Every row comes from one small tree of marks. Brackets hold a mark, then the marks that hang from it, in alphabetical order. Every link used is in the known rows. Which tree was each row made from?
In the rows, 128 means zero.
Known rows
{D C {J N {Q A} {W S}}}: [178  58 123 132 111 159 130 136 139 192 170 112 134 100 127 152 180 182
 141  81  99 196 135 116 105  99]
{W {J {D C} N {Q A}} {S P}}: [133 102  84 160 105 188 130  88 125 147 140 147 160  88 113 184 129 134
 161  95 161 141 107 102 103  88]
{P {S W}}: [122 151 231 148 120 123 124 173 181  62  98  94 108 154 142 124  92  67
  76 217 168  84 138 117 138 150]
{W {J {D {C B}} N} S}: [106 128 100 167 106 151 118  90 110 154 155 115 115  94 119 180 165 144
 181  92 163 108 127 103 131 113]
{S P {W {J D}}}: [120 158 147 113 149 106 109 149 140  93  66  97 130 117 192 128  54  61
  93 161 157 115 123 186 121 161]
{Q A}: [136 177 212 116  94 146  84 155 151  97 108 186 132 164 121  95 120 101
 109 191 133  94  95 121 154 109]
{J D N {Q A} W}: [101  70  63 131 111 185 187 112  96 133 183 189 153 126  77 139  92 183
 114 118  85 143 160  83  67  84]
{N {J {D C} W}}: [106 129 150 115 146 133 153 146 108  99 137  97 117 168 153  85 121 144
 116 127  88 154 152 161 139 179]
{J Q}: [ 89 150 155 161 119 132 140 153 137  94 132 164 115 157 110 111  89 111
  86 179 131 106  96 133 118 123]
{D {C B} {J N Q {W {S P}}}}: [194  72  82 145 166 108 134 124 139 193 162  88 127  96 150 163 176 165
 136  47 117 184 159 154 118 131]
{C {D J}}: [139 168 151  84 122  97  61 140 142 132  99 116 103 149 122 102 173 114
 135 149 120 131 112 148 187 140]
{C B {D J}}: [176 188 128  75 155  64  64 119 129 149 109 123  99 156 123  95 197 112
 153 104 117 119 137 164 221 151]
{H {J D N {Q A}}}: [ 93 147 140 106 111 133 125 155 131 107 131 184 172 143 102  80  75 131
 112 144  90 119 102 104  98  70]
{A Q}: [121 172 189 117  89 125  87 166 118  78 101 169 124 183 104  79 119 104
  96 172 106  82 109 121 136 104]
{S P {W {J {D {C B}} N Q}}}: [148 119  97 129 155 106 133 144 133 131 122 100 135 117 176 142  66  99
  96  99 143 149 159 190 108 137]
{N {J Q W}}: [111 150 158 129 154 116 178 144 113  82 125 120 128 170 140  72 102 121
  99 152  98 132 137 137 121 175]
{D {C B} {J N {Q A} {W S}}}: [207  74 104 124 136 132 133 118 132 206 178 118 128 108 129 146 199 182
 156  46  98 187 156 127 134 106]
{P {S {W {J D N {Q A}}}}}: [124 129 176 131 105 150 147 140 161  92 119 122 133 128 111 136  99 101
 112 177 151 113 141  84 116 107]
{W {J D Q} {S P}}: [ 89 142  86 167 137 157 145  77 112 108  95 137 141  91 122 171 107  95
 159 133 172 100  78 114 115 132]
{P {S {W {J {D C} N {Q A}}}}}: [136 107 176 133  98 156 143 148 163 111 131 111 127 129 116 139 117 116
 116 159 149 131 145 100 117 105]
{N J}: [114 202 220 129 137 108 115 171 146  58 106 117 121 185 151  69 102  89
  86 186 119 114 123 149 162 173]
{B {C {D {J Q}}}}: [171 142 148 104 113  69  98 133 142 155 131 145 118 159 126  91 179 134
 147 119 136 127 111 128 204 146]
{P {S {W {J {D C} N Q}}}}: [113 104 165 150 111 141 148 153 161 107 135  91 115 124 123 147 108 115
 107 161 154 128 148 110 109 118]

Which tree is each row?
[ 85  82 103 129 127 151 144 132 102 135 148 120 102 133 134 133 130 168
 127 124 107 137 139 153 108 142]	{J {D C} W}
[126 121 142 121 139  98 112 160 144 145 124 105 124 102 141 138 136 150
 110 142 111 144 136 121 105 133]	{D {J N W}}
[161 116 102  75 118 125 107 120 120 163 137 138 129 133  98 112 172 158
 141 111  95 157 143 114 145 110]	{C {D {J N {Q A} W}}}
[197 135  76  69 148  91 109  96 109 180 145 144 126 140 100 104 198 154
 162  68  92 146 168 129 177 121]	{C B {D {J N {Q A} W}}}
[114 178 157 162 127 127  96 102 136 104  66 116 133  92 155 163 129  71
 152 161 205  71  71 122 133 147]	{W J {S P}}
[170  98 115 128 139 142 133 121 144 151 127 130 158  91 128 154 133 140
 124 116 115 158 129  99  98 110]	{D {J N {Q A} {W {S P}}}}
[110 131 128 138 133 132 109 140 126 124 152 139  96 158 127 125 132 136
 123 119 117 128 135 170 160 134]	{J {D {C B}}}
[ 89 142 140 125 121 126 153 142 115 110 113 115 108 130 149 114  73  98
 112 154 125 121 124 149 117 140]	{S {W {J D Q}}}
[136 173 177 118 144  90  98 162 152  94  57  91 128 122 203 121  63  50
  86 171 172 104 117 186 123 165]	{S P {W J}}
[196 158  92  80 177  74  85  83 114 158  96 100 114 131 141 123 200 110
 169  80 132 116 150 159 200 170]	{C B {D {J {W {S P}}}}}
[112 149 138 131 168 142 160 113 109  70 108  99 140 148 157 112 100 102
 119 140 116 119 146 136 136 191]	{N {J D {W {S P}}}}
[114  83 106 114 113 160 156 121 105 150 155 148 170 119 116 110 117 162
 148  95  93 139 124  99  81  82]	{H {J {D C} N {Q A} {W S}}}
[114 147 201 144 118 119 143 150 165  82  96  99 112 132 130 126 105  79
 107 197 170  93 119 107 124 139]	{P {S {W {J Q}}}}
[197 160 103  78 138  90  85 111 129 166 143 153 124 152  92 102 190 137
 149  83 100 143 156 134 194 110]	{C B {D {J N {Q A}}}}
[113 103 101 173 151 150 177  99 111 110 118 135 137 116 135 152 100 111
 114 141 153 100 116 118  86 151]	{J Q {W {S P}}}
[104 113 102 131  87 164 129 125 118 154 159 169 135 112  92 139 133 168
 150 114 121 151 111 107 102  73]	{W {J {D C} N {Q A}}}
[ 94 127 119 144 157 159 202 104  92  81 140 115 134 156 122 104 102 128
 126 130  93 135 145 115 123 175]	{N {J D Q {W S}}}
[175  76  95 128 155  93 134 147 134 201 174 101 110 111 137 136 179 188
 127  56  91 193 161 159 120 121]	{D {C B} {J N Q W}}
[108 119  99 168 114 160 106 102 130 135 124 108 140  79 139 195 130 121
 154 111 181 118 115 121 108 117]	{W {J {D C} N} {S P}}
[174 155 167  96 110  64  77 139 147 154 119 134 114 158 138  92 187 126
 147 129 142 116 113 133 214 154]	{B {C {D J}}}
[ 66  68  45 157 129 163 199 117  95 125 185 157 134 118  88 154  79 182
 102 120  95 135 164  98  54 107]	{J D N Q W}
[117 128 138 157 145 137 137 111 121 101  96 115 130 115 158 152 113 100
 118 158 167  81 118 126 108 165]	{J {W {S P}}}
[ 65 154 119 140 103 128 113 129 121 120 126 142 121 103 112 148 110 140
 137 153 145 105 111 107 106 108]	{W {J D N}}
[144 109 161 131 127 116 100 177 163 159 137 109 103 132 138 118 155 148
 111 123 103 189  96 171 142 121]	{D C {J Q}}
[ 93 115 110  95 126 134 154 136 104 126 134 171 174 129 109  85  85 154
 125 126  82 123 121 100  75  84]	{H {J D N {Q A} W}}
[ 64  91  66 141 142 157 196 108  86 114 148 157 118 132  99 129  91 157
 117 137  96 125 131 119  85 134]	{J D Q W}
[175 124 136  96 111  65  97 132 134 170 140 126 123 141 137 107 187 154
 148 109 137 124 141 117 182 147]	{B {C {D {J N W}}}}
[119 128  85 157 113 180 138  78 120 123 120 162 167  86 104 181 108 116
 156 120 164 113 103  83  99  91]	{W {J D N {Q A}} {S P}}
[ 97 155 123 124 122 113 103 120 111 144 120 130  99 121 129 126 156 136
 165 119 142 114 103 153 151 132]	{W {J {D {C B}}}}
[126 110  58 175 135 152 140  81 117 150 146 126 142  86 122 190 131 130
 161  76 167 128 123 123 108 111]	{W {J {D {C B}} N Q} {S P}}
